Each row was made from one walk, in order. Every step used is in the known rows, and no mark comes twice. Write each row's walk.
Known rows
bokur > rovage: [ 31 -56   7  11   0 -41  12 -19  11   8 -14  12  34 -25 -39  18   7  -6
  17   5   9   6 -26 -10  15  27  33   6  -6 -15 -13]
konog > nados > zomife: [  0 -51 -14  22 -38 -28  19 -17  -4  -4 -47 -13  15 -41 -31  21  11  13
   5   7  13  -2 -31 -49  31   0  30   1 -20  -9 -20]
gibi > rufug > konog: [  8 -52  -4  22 -11 -36   1 -30 -17 -14 -27  14  43 -26   0   0 -19   4
   2   1  -7   9 -33  -2  23  10   7   5 -15  19 -12]
konog > bokur > rufug: [ 10 -62  21  20 -20 -37   8 -13   5   3 -25  21  56 -44   8   2  -2  23
  28 -16  15  13 -33 -38 -10  17  17  17 -13   5  11]
gibi > rufug > bokur: [ 11 -59   4  19 -18 -49   5 -17  -5   3 -23   6  32 -42   1  17 -17  22
  19  -1  12  14 -41 -14  17   5  21  -2 -29  30   6]
bokur > rufug: [ 10 -55   7  16 -16 -43  15 -16   4  -7 -15  13  61 -46  -2  14 -17   3
  16 -10  12  13 -33 -28  10   8  18   0  -4  -7  -8]
rusi > rovage > gunam > zomife > nados: [  1 -15 -10  34 -18 -13 -23 -17  12  11 -35 -32 -17 -46 -54  45   8  11
  13  25  24  15 -40 -40  32   9  38 -49 -13  -9 -11]
guzule > rusi > rovage > gunam: [ 30 -18   2  -3 -10 -18  -6 -29  34  14 -12 -21  26 -66 -44  36   2  -1
  -2   1  28  -5 -34 -36   7  25  42 -50   0   5  10]
gibi > rufug > bokur > konog > nados > zomife > gunam > rovage: [  9 -55   1  30 -45 -42 -23 -22  -9  21 -44 -20   1 -23 -50  20  25  46
  -1   4   6  -8 -22 -46  24  26  36 -23 -40  31 -28]
rufug > bokur > rovage: [ 27 -70  14  16  -3 -51   9 -20   6  10 -22  13  13 -32 -32  27  10  17
  30   2  14  10 -24 -25   9  25  39   8 -23  13   4]
rovage > gunam: [  6 -34 -11  12  -6 -16 -17 -22   5   7 -33  -8  26 -36 -23  28  -3   8
  -3  13  15  13 -40 -18  30  13  29 -30  -5  -8 -18]
guzule > rusi > rovage > gunam > zomife > nados > konog: [ 12  -1  -6  16 -36 -23 -17 -29  14   4 -16 -27 -15 -59 -67  60  14   5
  -5  29  18 -13 -30 -63  14  22  32 -50 -23  -4   3]
guzule > dogup: [ 46 -47 -16   7 -21 -36  10 -21  -2 -22 -25   5  48 -23 -18  16 -14 -19
  18   2  21  12 -42 -18  23   4  10  17 -20 -18  -1]
rovage > gunam > zomife > nados > konog > rufug > bokur: [-14 -26  -3  33 -46 -40 -42 -26 -19  -8 -54  -7 -14 -41  -5  49  24  33
   7  11  12   1 -45 -53  10   7  17 -27 -51  19  -2]
guzule > rusi > rovage > gunam > zomife > nados: [ 16  -5 -11  17 -23 -19 -24 -25  26   9 -16 -33 -17 -72 -63  51   6   3
  13  11  28   2 -39 -49  26  19  37 -57 -15   1   9]
bokur > konog: [ 21 -60  -4  12  -7 -17  11 -29   1  -3 -26  15  41 -12 -41   6   1  14
  -8  10   5  17 -23 -26  18  15  18   5 -10  -1 -20]
gunam > zomife > nados: [  5 -41 -18  31 -16 -34  -5 -16  -3 -16 -26  -9  -9 -36 -38  30  -7   9
  12  17  10  21 -41 -23  42   4  18  -8 -24 -20 -13]
guzule > rusi: [ 35 -44  -6  -6  -9 -39  11 -27  20 -11  -5   2  34 -57 -29  20 -13  -3
  -3  -7  14   1 -35 -19  16  19  22 -11 -10  -5   8]
zomife > nados > konog > rufug > gibi: [ 25 -40   7  18 -44 -62  18 -12  -5 -15 -25   3  36 -52  13   8  13   0
 -18  22 -26  -8 -42 -27 -22   4   9  19 -36  -6 -23]
rusi > guzule > dogup: [ 30 -43  -9  13 -25 -48   8 -13 -17 -48 -19  17  39 -32  -4  12 -19 -17
  41  16  25  -5 -43 -12   3  16  16  33 -12 -22   1]
rovage > gunam > zomife: [ -5 -28 -25  25   6  -7 -18 -19   0   0 -29  -7  -7 -28 -31  44   0   4
   0  13  26   7 -42 -20  59  17  26 -38 -10  -8 -12]
gibi > rufug: [ 13 -44  -2  15 -15 -37   8 -16   1   1 -16   6  52 -34  -7   8 -20  -2
   6   3   7  10 -44  -1  22   7  16  -4 -12   2 -11]
zomife > gunam: [ 36 -53  -9  12  -3 -32 -10 -21  10  -7 -22 -11  27 -31 -20  20 -14   8
 -14   6   8   7 -47  15  37  21  26 -19 -16 -21 -29]
bokur > rovage > gunam > zomife: [  5 -31 -12  24   7 -14 -19 -18   7  20 -18   1  -9 -21 -51  45  17  -6
  17  12  25  -4 -33 -21  51  36  34 -29  -8  -9 -14]
nados > zomife: [  3 -48 -17  14  -4 -28  19 -23  -9  -6 -30   2   9 -40 -30  25  -4   6
   4   9  21  -3 -36 -27  50  10  19   4 -18 -27 -19]
gunam > zomife > nados > konog > bokur: [  1 -43   2  35 -32 -32  -7 -20 -14  -9 -38   4 -12 -23 -34  29  18  30
   8  28   4   5 -32 -45  10  13  12  16 -40 -13  -1]
gunam > zomife > nados > konog > bokur > rufug > gibi: [  2 -49  11  44 -38 -51  22  -2 -10  -3 -12  18   2 -54  -4  22  13  18
  13  22 -13  -9 -32 -61  -6  16   6  28 -42   5  -2]
nados > konog: [ 16 -47   0  11 -14 -37  19 -25  -8 -14 -25  10  39 -19 -24  26  -1   6
 -18  26   2  -1 -25 -24  11  11  20   6 -17 -20 -19]

Write each row's walk
[  0 -15   3  27 -40 -37 -40 -24  -8  10 -36  -2   5 -26 -31  43  37  -1
  13  17   6 -13 -38 -41   7  28  20 -20 -31  -8 -21] => bokur > rovage > gunam > zomife > nados > konog > rufug
[  0 -34   2  36 -24 -19 -42 -16   4  29 -34  -6 -26 -32 -53  33  31  21
  41  17  15  12 -36 -40  19  35  30 -12 -26   0  -1] => konog > bokur > rovage > gunam > zomife > nados
[ 18 -48 -22  16  -4 -28  -3 -25  -4  -4 -28 -12   1 -42 -29  29  -7   9
  -6   7  18 -12 -46  -1  64  22  21 -13 -26 -33 -36] => nados > zomife > gunam
[ 15 -51 -19  23 -38 -28  -4 -18   1  -3 -46 -28   7 -42 -32  23   6  18
  -7   8  10 -11 -42 -24  45  13  33 -16 -28 -16 -38] => konog > nados > zomife > gunam
[-23 -27   8  40 -49 -26 -32 -17 -16   7 -37   5   6 -43 -20  38  17  32
  23  18   9   3 -34 -72   3  18  12 -11 -34   1  -2] => rovage > gunam > zomife > nados > konog > bokur > rufug
[ 12 -49 -12  29 -19 -43 -23 -29 -13 -14 -52 -25  -9 -22 -42  21  24  26
 -17   5  -2 -12 -19 -24  36  26  35 -21 -19 -12 -40] => rufug > konog > nados > zomife > gunam > rovage
[ -9 -12 -10  28 -43 -28 -39 -25 -14  -8 -46  -9   7 -31 -11  41  20  11
  -7  18   7  -3 -47 -40  15  10  11 -28 -33  -9 -21] => rovage > gunam > zomife > nados > konog > rufug
[ 17 -41 -11  22 -24 -42 -14 -15   5   3 -42 -35   0 -29 -50  30  22  19
 -13   9  11 -10 -29 -24  35  21  42 -29 -17 -28 -39] => konog > nados > zomife > gunam > rovage
[ 16 -39   1  12  -6 -24 -18 -21  10  24 -23   0  24 -30 -42  30  13  -3
  15  14  14   5 -32 -19  21  31  38 -22  -2  -8 -19] => bokur > rovage > gunam
[ 10 -58 -20  31 -33 -27 -12 -31 -17 -19 -54 -18  -2 -35 -25  15   8  24
 -11   3  -3 -12 -32 -24  45  18  23  -8 -31   2 -38] => rufug > konog > nados > zomife > gunam
[ 19 -49  -9  23 -29 -26 -16 -25   0  10 -44 -24   5 -11 -70  20  32  29
 -20  13   6  -8 -16 -41  31  29  38 -22 -19 -14 -47] => bokur > konog > nados > zomife > gunam > rovage
[-12 -31   4  43 -42 -34  -7  -5 -12  13 -22   6  -8 -59  -7  33  19  21
  12  29 -10 -10 -36 -71   1  20  11   0 -38  11  -8] => rovage > gunam > zomife > nados > konog > bokur > rufug > gibi
[ -8 -23 -24  31 -20 -17 -35 -18  -3   1 -36 -20 -19 -41 -43  41  -1  13
  11  23  15  20 -45 -29  48   7  22 -37 -19 -12 -18] => rovage > gunam > zomife > nados
[  5 -31  -4  27 -38 -45 -11 -22 -13 -25 -38   2  16 -29  -7  30  14   8
  -5  12   4  -2 -43 -32   9   5   5  -1 -36 -16 -13] => gunam > zomife > nados > konog > rufug
[  4 -42   4  25  -7 -32 -33 -20   3  15 -38   8  -7 -31  -7  45  32  14
  31 -18  32  -7 -41 -30  23  33  33 -28 -31  26   9] => konog > rufug > bokur > rovage > gunam > zomife
[ 30 -65  23  13 -15 -58  -2 -21   8   6 -32  18  35 -35   4  16  21  14
  31 -23  17   2 -36 -19 -13  25  30   9 -29  20  10] => konog > rufug > bokur > rovage
[ 25 -54   6   8 -19 -23   0 -31   2  -8 -39  18  63 -16  -5  -4  12  10
  -8 -15   8  10 -35 -22  -3  15  10   6 -16   6 -15] => bokur > konog > rufug
[ 20 -63   0  19 -41 -16  10 -23   6  -1 -42  -2  47 -14 -42   1  14  22
  -8   9  -2  19 -18 -49   0   7  29   4 -13  17 -21] => bokur > konog > nados
[  3 -36 -13  31 -27 -38   1 -21 -14 -20 -28  -3  -6 -25 -43  40   2  11
  -5  34   1   6 -31 -36  29   5  13  -1 -31 -24 -20] => gunam > zomife > nados > konog
[ -5 -17   9  39 -32 -10 -23 -21   0  16 -46 -18 -19 -32 -48  46  33  33
   9  37  18   2 -30 -64   0  19  33 -24 -30  -3   1] => rusi > rovage > gunam > zomife > nados > konog > bokur
[ 11 -20   0  31 -34 -44 -13 -11  -4  13 -19   0  -7 -42 -18  39  39 -11
   2  27 -14 -26 -40 -38   6  30  20  -9 -36   1 -25] => bokur > rovage > gunam > zomife > nados > konog > rufug > gibi
[-14 -61  -3  34 -47 -39  13 -26 -23 -19 -48   7  32 -50  -8   8   4  18
  19 -12   0  -7 -20 -68  19   5  16  10 -18  15 -18] => bokur > rufug > konog > nados > zomife
[  4 -20 -11  27   9  -2  -6 -18  15  11 -30 -19  -6 -31 -42  49  10   4
   3  15  36   2 -35 -30  42  18  41 -49  -2  -7  -5] => rusi > rovage > gunam > zomife
[  4 -65   9  31 -44 -44   7 -22  -9 -23 -42   8  58 -40   4  -1  -1  17
  13 -13  -9  12 -19 -50  -9   4  21   5  -8  27 -10] => bokur > rufug > konog > nados
[ 28 -44   7  10 -18 -51  36 -14  -2 -15 -19  17  48 -38  25  11  13  -8
 -29  11 -14 -23 -39 -17 -12  12  12  18 -27  -3 -18] => nados > konog > rufug > gibi
[  4 -50 -17  33 -46 -32 -16 -28 -22  -9 -46 -17  15 -39 -13   6  -2  17
  -4   0  -8 -16 -40 -17  44  15  16  -9 -35  19 -38] => gibi > rufug > konog > nados > zomife > gunam
[  6 -63   6  23 -11 -43   6 -29 -12 -24 -25  23  51 -39   5   4 -16   9
  13 -14  -1  11 -23 -29  10  13   9   7  -6   9 -10] => bokur > rufug > konog
[ 10 -52  13  22  -5 -17 -33 -32  -8  18 -41  16   9 -20 -27  10  30  23
  23   3   3   3 -21 -28   0  44  28   3 -14  20  -1] => rufug > konog > bokur > rovage > gunam
[ -2 -22  -7  32 -30 -29 -30 -22 -10  14 -25  -6 -18 -23 -66  54  25   2
  12  40   3  -4 -28 -44  28  28  28 -21 -26 -16 -26] => bokur > rovage > gunam > zomife > nados > konog
[ -8 -34  -2  40 -35 -40 -43 -15  -6  31 -25  -8 -24 -46 -42  44   9  17
  49  14  13  11 -43 -35  34  22  30 -30 -39  34  -3] => gibi > rufug > bokur > rovage > gunam > zomife > nados
[-12 -50 -13  31 -47 -33   7 -27 -27  -9 -48  -2  22 -38 -11   3   1  14
   8   2  -5  -8 -29 -41  30   3  14   7 -26  26 -21] => gibi > rufug > konog > nados > zomife
[  1 -45   3  32 -41 -57 -14 -24 -18 -24 -46   5  -4 -36  -1  39  18  31
   9   5   8   2 -40 -44   3   2  11   2 -53  11   4] => gunam > zomife > nados > konog > rufug > bokur
[ 19 -12 -12  10   3  -9  -7 -25  29   9 -11 -20  -7 -58 -51  52   5  -4
   1   1  39 -12 -35 -38  36  29  39 -59  -6   3  15] => guzule > rusi > rovage > gunam > zomife
